Each row was made from one path, in order. Every step used is in the known rows, and no mark comes twice. Write each row's path.
Known rows:
R-L: [-1.663 -0.366 -0.315  0.342 -0.019 -0.468  1.003 -0.075 -1.148 -0.253
  0.377 -0.225 -0.588  1.655 -0.956  1.390  1.328 -0.229  0.320  0.548
 -1.542  0.236  0.315  0.740  0.402  1.400  2.062 -0.286 -1.352]
K-A-Z-R-C: [-0.096  0.987 -1.826  1.401 -0.314 -2.004 -0.639  0.104 -0.267 -0.399
 -0.418 -0.365 -1.356  0.904 -0.589 -0.974 -0.368 -0.642  0.058 -0.081
 -0.414  0.063  0.888 -0.268 -0.734 -0.415 -0.515  0.701 -0.009]
Z-R: [-0.973 -0.123  0.338  1.506 -0.461 -0.714  1.282 -0.011 -0.218 -0.128
  0.509 -0.599  0.629  1.754 -0.367 -1.177  0.400 -0.709  0.090  0.267
 -0.610 -0.451  0.624 -0.871 -2.337  0.992 -0.872  0.434  0.287]
C-X-K-F: [ 0.731  0.105  0.146  0.128 -0.510  1.597  0.401 -1.409  0.894  0.454
  0.664 -0.530 -0.047 -1.800 -0.151 -1.167 -0.785  0.476  0.099 -0.740
 -2.232  0.296 -0.891  0.339 -0.409  1.502 -1.505 -0.044  0.267]
F-K-A-Z-R-L: [ 0.287 -0.058 -1.127  1.949 -0.485 -1.424 -0.429  0.601 -0.635 -0.091
  0.046 -0.347 -1.873 -3.518 -0.736 -1.078  0.072 -0.474  0.124  0.175
 -0.564  0.201  0.996 -0.085 -0.466  0.129  0.355  0.376 -0.499]
L-R-C-X-K-F: [ 0.164  1.551  0.224  1.385 -0.312  2.384  1.118 -0.190  0.868 -1.293
  0.738 -0.416 -0.111 -0.263  0.051 -0.952  2.134  2.158  0.132 -1.022
  0.560  0.220  0.057  0.798  1.030  1.510 -0.143 -0.272 -0.680]
L-R-C-X: [-0.661  1.477 -0.060  0.591 -0.260  2.545  1.411  0.275  1.019 -1.464
  0.459 -0.438  0.010  1.609 -0.153 -1.339  2.649  1.997  0.098 -0.840
  1.662  0.225  0.128  1.022  0.917  1.335 -0.304 -0.291 -0.687]
S-R-C-X: [-0.510 -0.063 -0.297  0.496 -0.404  2.633  1.115 -0.317  1.340 -0.564
  0.312 -0.368  0.331  1.523 -0.375 -0.916  0.859  0.000  0.029 -0.150
  1.302 -1.208  0.180 -0.276  1.145  1.066 -0.899  0.220  0.016]
S-R: [-0.701 -1.707 -0.220  1.650 -0.221  1.176  1.191 -0.225  0.224 -0.205
  0.432 -0.309 -0.022  1.842 -0.294 -0.641  0.588 -0.536  0.013 -0.038
 -0.237 -1.248  0.751 -0.024  0.702  1.396 -0.903  0.036  0.156]
C-R: [-0.862 -0.529 -0.366  1.765 -0.219  1.656  1.002 -0.276  0.665 -0.041
  0.482 -0.412  0.197  1.697 -0.189 -0.664  3.318 -0.250  0.063 -0.308
 -0.561  0.306  0.954  1.076  1.324  1.856 -1.009 -0.073  0.089]
H-F-K-A-Z-R-C: [ 0.035  2.000 -0.753  1.961  1.818 -2.291  0.209  1.090 -0.185  0.288
  0.325 -0.401 -0.801 -1.841 -0.683 -1.435  0.430 -0.854 -0.106 -0.037
 -1.312 -0.033  1.099  0.121 -0.441  0.044 -0.322 -0.122  0.332]
T-A-K-F-S-R-L: [-0.403 -0.026  1.236  2.932 -0.123 -1.451  1.598  0.989 -3.101 -0.940
  0.039  0.072 -3.447  2.414 -0.412 -0.452 -0.335 -0.145  0.162 -0.030
 -2.550 -0.405  0.614  0.138  2.668  0.251 -0.034 -0.292 -0.856]
H-F-K-X-C-R: [ 0.146  0.761  0.218  0.241  1.784 -1.026 -0.046  0.196 -0.308  0.534
  1.044 -0.444 -0.113 -2.240 -0.588 -1.369  0.822 -0.200 -0.110 -0.616
 -1.776 -0.212  0.912  0.969  0.245  0.971 -0.541 -0.644 -0.191]
K-F-S-R: [-0.098 -1.120  0.198  5.825 -0.360 -0.059  0.595  1.847  1.782  0.548
  0.751 -0.240 -0.306  1.526  0.024 -0.558 -0.745 -0.332 -0.191 -0.232
 -2.977 -0.481  1.088  0.308  0.651  1.657 -0.651 -0.118  0.433]
F-S: [-0.773 -0.342 -0.075  2.423 -0.434 -0.899  1.026  2.850  2.484  0.528
  0.624 -0.352 -0.215  2.717 -0.697 -1.420  0.480 -0.562 -0.052 -0.134
  0.047  0.014  1.041  0.945 -0.196  0.918 -1.063 -0.362  0.288]
S-R-C-X-K-A: [ 0.371  0.069 -0.455 -0.018 -0.456  2.566  0.409 -0.673  1.386 -0.667
  0.405 -0.370 -0.380 -0.335 -0.355 -0.762  0.428  0.096  0.057 -0.358
  1.011 -1.236  0.155 -0.568  1.221  1.259 -0.877  0.358 -0.066]
H-F-K-X: [-0.132  1.243 -0.219  0.636  1.909 -1.932  0.110  0.630 -0.340  0.703
  0.793 -0.422 -0.251 -1.773 -0.635 -1.685 -0.156 -0.643 -0.140 -0.158
 -1.581 -0.012  0.953  0.985 -0.296  1.051 -0.541 -0.542 -0.058]
Z-R-C-X-K-F: [ 0.034  1.588  0.589  1.103 -0.727  0.635  0.951 -0.510  0.748 -0.340
  0.669 -0.647  0.807 -0.418 -0.167 -1.066  0.187 -0.051  0.122 -0.018
 -0.205 -0.431  0.028 -1.372 -1.762  0.857 -0.780  0.608  0.156]
L-R-C-X-K-F-S: [ 0.291  1.472  0.289  1.592 -0.428  2.452  1.112  0.888  1.898 -1.282
  0.783 -0.408 -0.245 -0.006 -0.027 -1.101  2.116  2.155  0.058 -1.036
  0.759  0.167  0.207  0.754  1.077  1.318 -0.237 -0.318 -0.695]
C-X: [-0.844 -0.092 -0.375 -0.771 -0.395  1.784  0.881 -0.535  1.115  0.213
  0.174 -0.576  0.219  1.834 -0.469 -1.793 -0.019  0.176  0.036 -0.348
 -0.628  0.366 -0.697  0.743 -0.582  1.296 -1.654 -0.091  0.334]
A-Z-R: [-0.871  0.019 -1.010  1.440 -0.528 -2.343  1.016  0.202 -0.907 -0.177
 -0.302 -0.523  0.404  2.005 -0.500 -0.836  0.471 -0.963  0.078  0.154
 -0.464  0.037  0.662 -0.354 -1.710 -2.067 -0.771  0.512 -0.072]
F-K: [-0.185 -0.091  0.052  2.768 -0.379 -0.954  0.804  0.196 -0.468  0.762
  0.683 -0.380 -0.593 -2.911 -0.501 -1.829  0.536 -0.521  0.074 -0.132
  0.161  0.148  1.011  0.855 -0.318  1.420 -0.854 -0.227  0.239]
X-C: [-0.509 -0.849  1.150  0.647 -0.309 -1.196  0.747 -1.665 -1.539  0.438
  1.163 -0.357  0.277  0.624 -0.488 -0.376  0.481  0.332  0.168 -1.258
 -1.226 -0.712  0.292  0.916 -0.460  1.014 -0.926 -0.656  0.131]
T-A: [-0.550  0.715  1.606  1.589 -0.160 -1.618  1.764 -0.155 -3.728 -0.464
 -0.742 -0.148 -2.364  2.063 -0.583 -1.121  0.296 -0.423 -0.008  0.023
 -1.207 -0.031  0.696  0.744  1.666  1.579 -1.559 -0.489  0.289]

Write each row's path:
[ 0.702  0.094 -0.784 -2.379 -0.613  1.438 -0.213 -0.959  0.835 -0.421
  0.154 -0.559 -0.820 -1.812 -0.658 -0.652 -0.457  0.388  0.255 -0.369
 -1.403  0.265 -0.995 -0.517 -0.864  0.272 -0.504  0.389 -0.496] => C-X-K-A-Z-R-L
[-0.426  0.777  1.073  1.289 -0.432 -2.525  1.708  0.217 -3.997 -0.969
 -1.271 -0.248 -2.131  2.160 -0.579 -1.021  0.295 -0.715  0.009  0.201
 -1.110 -0.035  0.665 -0.232  0.766 -0.904 -1.483  0.052  0.084] => T-A-Z-R
[ 0.833  0.208 -0.534 -1.714 -0.474  1.644 -0.156 -1.305  1.148  0.155
  0.410 -0.528 -0.789 -1.770 -0.460 -1.489 -0.715  0.397  0.170 -0.768
 -1.111  0.283 -0.857  0.260 -0.486  1.561 -1.567  0.109  0.142] => C-X-K-A
[-0.024  1.544  0.148  0.129 -0.346  2.478  1.280 -0.176  0.948 -1.420
  0.684 -0.438 -0.077  0.049 -0.139 -1.155  2.595  2.076  0.155 -0.986
  1.592  0.169  0.019  0.842  0.885  1.318 -0.303 -0.292 -0.755] => L-R-C-X-K
[-0.016 -0.689  0.384 -2.540 -0.410  0.270 -1.081 -1.483 -0.735 -0.300
  1.054 -0.422  0.020 -0.097 -0.582 -0.092  0.346  0.768  0.200 -0.928
 -0.862 -0.510  0.405  0.891  0.449  1.104  0.202 -0.262 -1.590] => K-X-C-R-L
[-0.807  2.300 -0.291  0.076 -0.387  1.030  1.018 -0.479  1.062 -0.016
  0.245 -0.473  0.491  1.369 -0.543 -1.353  0.874  0.184  0.156 -0.255
  1.595  0.152 -0.113  0.628  0.276  1.019 -0.936  0.017  0.064] => R-C-X
[ 0.700 -0.485  0.472  0.063 -0.634 -0.139 -0.709 -0.705 -0.483  0.351
  1.101 -0.461 -0.502 -4.239 -0.472 -1.813  0.226  0.311  0.081 -0.815
  0.183 -0.321  0.916  0.830  0.091  1.220 -0.778 -0.235 -0.688] => F-K-X-C-R
[-0.356 -0.365 -0.136  1.516 -0.669  1.684  1.059  2.845  3.789 -0.213
  0.474 -0.359 -0.038  2.477 -0.616 -1.390  0.732 -0.169 -0.117 -0.104
  1.361 -0.871  0.712  0.032  0.879  0.599 -1.026 -0.030  0.121] => F-S-R-C-X
[ 0.534 -0.236 -0.314  1.019 -0.709  1.624  0.351  2.486  3.823 -0.258
  0.588 -0.329 -0.743  0.618 -0.631 -1.236  0.273 -0.036 -0.029 -0.328
  1.051 -0.886  0.663 -0.242  0.972  0.794 -0.977  0.120  0.051] => F-S-R-C-X-K-A
[-0.508 -0.350 -0.589 -1.011 -0.208 -1.371 -0.270 -1.333 -1.001 -0.085
  1.781 -0.319 -0.842  1.421 -0.340 -1.471 -0.280  0.326  0.430 -1.185
 -0.465 -0.314  0.346  0.939  0.152 -0.693 -0.327 -0.045 -1.633] => A-K-X-C-R
[ 0.804 -0.684  0.157 -0.201 -0.676  2.600  0.399 -0.148  1.934 -0.012
  0.726 -0.485 -0.335 -1.563 -0.354 -0.357 -0.486  0.627  0.137 -0.474
 -2.235 -0.113 -0.845 -0.165  0.275  1.264 -0.502 -0.015 -0.322] => C-X-K-F-S-R-L
[ 0.182 -0.582  0.405 -2.031 -0.445  0.033 -1.062 -1.592 -0.542 -0.028
  1.074 -0.496  0.246 -0.006 -0.433 -0.908  0.052  0.628  0.113 -1.163
 -0.545 -0.557  0.521  0.944  0.191  1.140 -0.824 -0.279 -1.064] => K-X-C-R
[-1.134 -1.947 -0.309  0.670 -0.173  1.571  1.113 -0.032 -0.207 -0.769
  0.383 -0.197 -0.422  1.729 -0.644  1.014  1.144 -0.299  0.161  0.439
 -0.896 -1.151  0.475 -0.234  1.206  1.327  1.197  0.044 -0.970] => S-R-L
[ 0.372  0.011 -0.738  2.678 -0.314 -1.010 -0.357  0.225 -0.206  0.474
  0.430 -0.309 -1.875 -3.545 -0.533 -1.944 -0.251 -0.412  0.043 -0.219
 -0.301  0.174  1.127  0.719 -0.104  1.928 -0.756  0.020  0.219] => F-K-A
[ 0.220  1.640 -0.219  0.107 -0.320  2.424  0.690 -0.112  1.072 -1.529
  0.556 -0.402 -0.657 -0.225 -0.170 -1.209  2.213  2.129  0.139 -1.025
  1.367  0.182  0.077  0.778  1.013  1.535 -0.206 -0.152 -0.768] => L-R-C-X-K-A
[ 0.989 -0.570  0.206  0.301 -0.687  2.412  0.396 -0.295  2.174  0.260
  0.710 -0.524 -0.111 -1.497 -0.178 -1.181 -0.771  0.506  0.022 -0.741
 -1.908 -0.166 -0.733 -0.028  0.001  1.289 -1.509 -0.015  0.213] => C-X-K-F-S-R
[ 0.509 -0.595  0.431 -0.431 -0.594  0.024 -0.710 -0.581 -0.698  0.087
  1.090 -0.421 -0.710 -4.280 -0.649 -0.983  0.541  0.430  0.165 -0.592
 -0.137 -0.276  0.769  0.740  0.372  1.156  0.246 -0.242 -1.242] => F-K-X-C-R-L
[ 0.131  1.255 -0.709  1.432 -0.711 -1.457  0.681 -0.294 -0.235 -0.263
 -0.140 -0.569  0.447 -0.101 -0.337 -0.659  0.168 -0.441  0.101 -0.123
 -0.522  0.061  0.248 -0.778 -1.290 -2.147 -0.712  0.653 -0.153] => A-Z-R-C-X-K-F
[-0.703 -0.471 -0.595 -1.496 -0.176 -1.177 -0.275 -1.225 -1.212 -0.315
  1.783 -0.252 -0.988  1.365 -0.509 -0.644 -0.011  0.408  0.511 -0.942
 -0.772 -0.283  0.234  0.832  0.417 -0.733  0.658 -0.074 -2.191] => A-K-X-C-R-L
[ 0.054 -0.333  0.480 -2.017 -0.422 -1.278 -0.992 -1.617 -1.099  0.229
  1.042 -0.439  0.142  0.051 -0.581 -1.091 -1.333  0.439  0.131 -1.090
 -0.590 -0.653  0.412  0.957 -0.635  1.016 -0.791 -0.346 -0.979] => K-X-C
[ 1.487  0.321  0.622  3.345 -0.498 -0.460  0.366  0.048  1.001  0.492
  1.261 -0.309 -0.361 -3.058 -0.090 -0.064 -0.309 -0.120  0.083 -0.640
 -1.742 -0.503  0.756 -0.035  0.550  1.374 -0.597 -0.095  0.061] => X-K-F-S-R-C
[-0.039  0.682  0.181 -0.224  1.812 -0.807 -0.071  0.278 -0.552  0.278
  1.049 -0.387 -0.311 -2.294 -0.730 -0.563  1.118 -0.070 -0.023 -0.389
 -2.098 -0.187  0.780  0.876  0.470  0.966  0.479 -0.671 -0.699] => H-F-K-X-C-R-L
[ 1.475  1.213 -0.799  0.263 -0.458 -1.860 -0.446 -1.165 -0.526 -0.085
  0.460 -0.398 -1.149 -3.390 -0.479 -0.384 -0.243 -0.353  0.244 -0.562
 -0.467 -0.056  0.554 -0.363 -0.577  0.018 -0.606  0.420 -0.215] => X-K-A-Z-R-C
[ 0.439  2.543 -0.767 -0.640 -0.523  0.419  0.213 -0.873  0.887 -0.138
  0.146 -0.454 -0.226 -1.099 -0.573 -1.048  0.407  0.263  0.216 -0.526
  1.320  0.211 -0.181  0.285  0.372  0.101 -0.867  0.227 -0.163] => R-C-X-K-A-Z
[-0.591  0.885 -0.223  1.021  1.737  0.297  1.154  2.667  2.706  0.194
  0.623 -0.401  0.220  2.454 -0.723 -1.184  0.805 -0.518 -0.256 -0.124
 -0.964 -0.613  0.595  0.343  0.585  0.529 -0.816 -0.507  0.444] => H-F-S-R-C-X
[-0.091  1.272 -0.821  0.161 -0.744 -1.366  0.848 -0.255 -0.190 -0.376
 -0.213 -0.599  0.520  0.234 -0.517 -0.826  0.598 -0.516  0.157 -0.086
  0.532  0.027  0.195 -0.720 -1.394 -2.326 -0.828  0.664 -0.237] => A-Z-R-C-X-K
[-0.358  0.648  1.286  3.491 -0.097 -2.427  1.606  0.857 -3.136 -0.435
  0.049  0.016 -3.194  2.487 -0.284 -1.359 -0.661 -0.298  0.155 -0.266
 -2.392  0.024  0.723  0.591  1.999  0.309 -1.091 -0.352 -0.264] => T-A-K-F-S
[ 0.365  0.095 -0.150  0.636 -0.493 -1.031 -0.465 -0.070 -0.387  0.556
  0.725 -0.445 -0.684 -3.549 -0.557 -2.215 -0.741 -0.208  0.064 -0.218
  0.490  0.020  0.995  0.891 -0.424  1.312 -0.759 -0.095 -0.597] => F-K-X
[ 0.038 -0.298  0.155  4.988 -0.516  1.001  0.548  1.761  2.507  0.327
  0.668 -0.292 -0.105  1.346  0.014 -0.774 -0.649 -0.009 -0.203 -0.265
 -2.237 -0.474  0.686  0.179  0.846  1.463 -0.731 -0.027  0.399] => K-F-S-R-C-X
[-0.710  1.166 -1.010  0.617 -0.675 -1.331  0.993  0.139 -0.098 -0.455
 -0.425 -0.598  0.597  1.748 -0.540 -1.023  0.669 -0.567  0.101  0.100
  0.593  0.077  0.281 -0.527 -1.370 -2.309 -0.816  0.637 -0.168] => A-Z-R-C-X
[-0.777  1.494  0.039  1.836 -0.121  1.135  1.503  0.363  0.222 -1.317
  0.608 -0.350 -0.104  1.595 -0.146 -0.970  2.905  1.666  0.111 -0.728
  1.671  0.078  0.828  1.164  1.018  1.449  0.078 -0.363 -0.745] => L-R-C
[ 0.248 -0.279  0.042  1.088 -0.716  1.669  0.947  2.476  3.703 -0.177
  0.717 -0.381 -0.103  0.895 -0.582 -1.184  0.665 -0.070 -0.008 -0.278
  1.282 -0.886  0.616 -0.129  0.847  0.568 -1.048 -0.032  0.066] => F-S-R-C-X-K
[ 0.879  0.271 -0.903 -1.775 -0.532  1.113 -0.241 -1.188  0.936  0.029
  0.151 -0.544 -0.796 -1.695 -0.493 -1.401 -0.702  0.353  0.148 -0.758
 -1.025  0.406 -0.830  0.248 -0.452  0.457 -1.533  0.181  0.053] => C-X-K-A-Z
[ 0.420  2.320  0.127  0.947 -0.585  0.946  0.678  0.008  1.949  0.203
  0.636 -0.470  0.238 -0.856 -0.399 -1.030  0.340  0.382  0.125 -0.518
  0.679  0.113 -0.067  0.311  0.425  0.978 -0.861  0.032  0.062] => R-C-X-K-F-S
[ 0.098  1.678  0.126 -0.164 -0.703  0.661  0.539 -0.457  0.923 -0.601
  0.501 -0.654  0.190 -0.417 -0.397 -1.299  0.237 -0.048  0.156 -0.020
  0.647 -0.437  0.022 -1.383 -1.811  0.873 -0.858  0.737  0.094] => Z-R-C-X-K-A
[-1.264 -0.746 -0.435  0.753 -0.186  2.077  0.949 -0.088  0.200 -0.600
  0.455 -0.367 -0.267  1.526 -0.535  0.980  3.917 -0.014  0.267  0.171
 -1.201  0.417  0.706  0.892  1.828  1.771  1.072 -0.090 -1.002] => C-R-L
[ 0.909  0.245 -0.746 -1.891 -0.647  1.251 -0.173 -1.096  1.059 -0.182
  0.144 -0.616 -0.586 -1.700 -0.487 -1.446 -0.729  0.307  0.142 -0.605
 -1.055  0.189 -0.816 -0.422 -1.155  0.280 -1.533  0.418  0.046] => C-X-K-A-Z-R
[-0.833  0.171 -1.186 -0.434 -0.064 -2.231 -0.065 -0.709 -0.888  0.145
  1.396 -0.273 -0.978  2.073 -0.403 -1.890 -1.247 -0.244  0.384 -0.615
 -0.161  0.023  0.491  0.981 -0.404 -0.576 -0.306  0.107 -1.477] => A-K-X
[-0.047  1.205 -0.971  2.000  1.956 -2.421  0.128  0.944 -0.458  0.620
  0.307 -0.340 -1.077 -1.671 -0.689 -1.409  0.226 -0.845 -0.125 -0.168
 -2.078  0.217  1.052  0.863 -0.040  0.352 -0.490 -0.375  0.363] => H-F-K-A-Z
